Each row was made from one walk, in order. Every step used is in the known rows, and no mark comes twice. Write each row's walk.
Known rows:
duzos bafen dufet: -7; 4; -5; -3; 27; -26; 22; -12; 22; -24; 0; -23; 5; 15; -35; -8; 0; 3; 23; -2; 3; -20; 15; -12
tibe bafen dufet: -6; -2; -3; 3; 8; -9; 21; -23; 17; -26; 38; -21; 4; -1; -41; 6; 4; 2; 47; 1; -10; 3; 29; 1
mudu bafen dufet damam dizim kasesep: -74; -9; -11; -32; 41; -17; 30; -36; 29; 3; 15; -22; 10; 7; -20; -14; 25; 9; -3; -21; 9; -3; 20; -15
damam dufet: -5; -4; -1; -16; 13; -2; 26; -2; 35; -8; 6; -23; 9; -15; -39; -21; -4; 3; 16; 9; 1; 4; 8; 16
bafen dufet damam: -36; -7; -19; -14; 33; -6; 22; -24; 22; -24; 25; -26; 3; 7; -63; 6; 6; 10; 27; 15; 15; -11; 15; -29
damam bafen dufet: -18; 12; -14; 8; 2; -15; 38; -24; 30; -20; 8; -27; -4; -8; -25; 1; 12; 6; 34; 19; 5; 0; 21; -10
duzos bafen damam kasesep: -11; -11; 17; 4; 20; -8; 47; 14; 30; 5; 4; -30; 13; 34; -11; -39; -9; -5; -5; -14; -28; -25; 17; -16
mudu bafen damam dizim: -30; 3; 14; -7; 25; -12; 49; -28; 33; 18; -8; -25; 19; -1; 22; -36; -14; 1; 14; -22; -19; 10; 29; 13
damam dufet mudu bafen duzos: 17; 14; -11; -43; 23; 16; 58; -42; 25; 32; -7; -14; 13; -38; -19; -43; 8; -3; 22; 5; -7; -23; 8; 8
bafen damam dizim: -30; -7; 13; -7; 15; -9; 35; -9; 32; -4; 10; -31; 13; -2; -4; -26; -10; 2; 4; -14; -12; 14; 28; 22
damam bafen: -7; 12; -11; 22; -8; -7; 50; -2; 38; -7; 8; -31; -2; -2; -5; -15; -3; 10; 25; 9; -8; -10; 14; -7
tibe bafen dufet mudu: 2; 0; -9; -9; 7; 0; 32; -32; 18; -16; 57; -22; 0; -20; -47; -12; 10; -1; 42; -2; -15; -14; 33; -7
bafen damam dufet mudu: -11; -5; -3; -35; 20; 11; 47; -11; 36; 19; 29; -31; 12; -36; -38; -52; 1; -5; 14; 31; -13; -4; 20; 10
duzos bafen damam kasesep dizim: -7; -12; 17; 6; 7; -14; 61; 7; 28; 8; 20; -32; 8; 50; 4; -33; -14; -12; 6; -8; -35; -13; 27; -34
mudu bafen dufet: -32; 10; 3; -2; 26; -16; 25; -42; 24; -10; -1; -17; 8; 0; -18; -10; 0; 1; 42; 2; 2; -7; 22; -9
duzos bafen damam: -9; 3; -1; 6; 26; -14; 45; 9; 29; 5; 5; -34; 14; 20; -11; -37; -16; 2; 17; 8; -18; -19; 17; -7
dizim kasesep damam bafen dufet: -59; 8; -12; 2; -20; -20; 13; -7; 37; -16; 31; -38; -4; 8; -15; -7; 21; 13; 28; 22; 13; -6; 11; -27
dizim kasesep: -59; -9; 3; 12; 3; -7; 20; 13; 35; -9; 32; -33; 1; 10; -25; -29; 12; 4; 7; 8; -6; -11; 11; 8
mudu dufet: -8; -9; 13; 22; 0; -11; 37; -15; 33; -13; 13; -30; 15; 1; -48; -24; -10; 7; 27; -7; 10; -2; 11; -15
dufet damam dizim: -21; -14; -8; -13; 24; -5; 36; -9; 31; -12; 13; -26; 7; 7; -28; -6; -6; 14; -3; -30; 5; -5; 15; -9
dufet damam: -25; -8; -16; 1; 24; 1; 33; -2; 29; -11; 24; -29; 4; 14; -45; -10; -8; 13; 19; 3; 3; -20; 8; -26
duzos bafen: 5; 4; -3; 12; 18; -17; 34; 9; 29; -11; -1; -28; 6; 21; -17; -23; -15; 6; 15; -14; -8; -30; 8; -8
tibe bafen: 5; -3; -1; 19; 0; -2; 33; -1; 24; -13; 36; -26; 6; 6; -22; -10; -11; 6; 38; -11; -22; -5; 24; 4
mudu dufet damam bafen duzos: 14; 3; -30; 5; 2; 6; 77; -29; 27; 12; 0; -33; 12; -4; -44; -11; 10; 16; 26; 13; 17; -15; 1; -44

Which walk is each row?
-31; -18; 25; 7; -5; -2; 52; -4; 30; 0; 35; -31; 4; 33; -6; -26; -9; -12; 15; 5; -31; 5; 32; -23 | bafen damam kasesep dizim
-7; -19; 19; 12; -13; 2; 60; -3; 23; 7; 58; -30; 8; 34; -4; -20; -8; -12; 28; -6; -48; 10; 41; -23 | tibe bafen damam kasesep dizim
-17; -31; 10; 7; 12; 1; 50; -12; 33; -9; 21; -28; 15; 22; -65; -20; -1; 7; -1; -23; 8; -16; 6; -53 | mudu dufet damam kasesep
-14; -2; -26; -15; 45; -19; 32; -13; 21; -18; 8; -26; 6; 23; -52; -2; 1; 10; 19; 3; 11; -29; 9; -41 | duzos bafen dufet damam
-58; -5; 6; 7; -16; -11; 1; 16; 38; -13; 38; -38; 3; 21; -20; -25; 0; 11; 19; 1; 5; -16; 5; -13 | dizim kasesep damam
-27; -23; 2; -2; 18; 7; 36; 3; 30; -13; 23; -24; 4; 28; -44; -11; -1; 5; -3; -18; -8; -25; 9; -34 | dufet damam kasesep
-33; -12; -12; -28; 33; -12; 24; -31; 25; -27; 15; -22; 5; 0; -47; 10; 9; 11; 6; -19; 17; 4; 21; -13 | bafen dufet damam dizim
-11; -33; 11; 10; -2; -3; 64; -19; 31; -5; 37; -30; 9; 38; -51; -16; -5; 1; 10; -19; 1; -4; 17; -71 | mudu dufet damam kasesep dizim
22; 5; -7; 6; -3; 10; 39; -12; 13; -5; 24; -22; 10; 1; -23; -3; 1; 3; 40; -5; -21; -10; 19; 14 | tibe bafen duzos
-2; -5; -23; 18; 4; -5; 73; -17; 39; 5; 13; -38; 9; 0; -43; -17; -1; 18; 23; 7; 16; -9; 6; -52 | mudu dufet damam bafen
-31; 14; -15; 4; -31; -1; 30; 4; 33; 7; 18; -38; 1; 10; 3; -17; 17; 13; 24; 15; 5; -19; 0; -13 | dizim kasesep damam bafen duzos
-51; 9; -18; -12; -21; -11; 23; -14; 40; -4; 50; -38; -9; -10; -21; -24; 27; 9; 25; 21; 9; -23; 14; -33 | dizim kasesep damam bafen dufet mudu
-26; 10; 2; -6; 23; 3; 58; -28; 32; 30; 21; -29; 12; -13; 0; -56; -9; -3; 32; 12; -25; -22; 27; -12 | dufet mudu bafen damam
-73; -21; -13; -30; 29; -15; 19; -16; 29; -17; 32; -28; 4; 5; -45; -4; 30; 10; -13; -11; 14; 1; 18; -7 | bafen dufet damam dizim kasesep
-8; -4; -1; 12; 6; 1; 43; -1; 24; 5; 42; -33; 13; 4; -16; -24; -12; 2; 40; 11; -32; 5; 31; 6 | tibe bafen damam
1; -3; -5; -28; 14; 8; 39; -11; 36; 4; 24; -24; 4; -34; -44; -39; 1; 0; 11; 7; -4; -14; 12; 8 | damam dufet mudu
0; 11; -2; -34; 6; 0; 30; -27; 39; 19; 12; -24; 12; -23; -11; -44; -15; 5; 34; -4; 3; -23; 6; -22 | kasesep damam dufet mudu bafen
-16; -24; -5; -13; 20; 3; 33; -18; 16; -21; 46; -20; 4; 19; -58; 11; 14; 3; 19; -16; -14; -12; 24; -35 | tibe bafen dufet damam kasesep
-60; -21; -11; -15; 21; -6; 32; 5; 36; -5; 30; -32; 4; 12; -28; -19; 15; 13; -21; -24; 3; -6; 13; -3 | dufet damam dizim kasesep
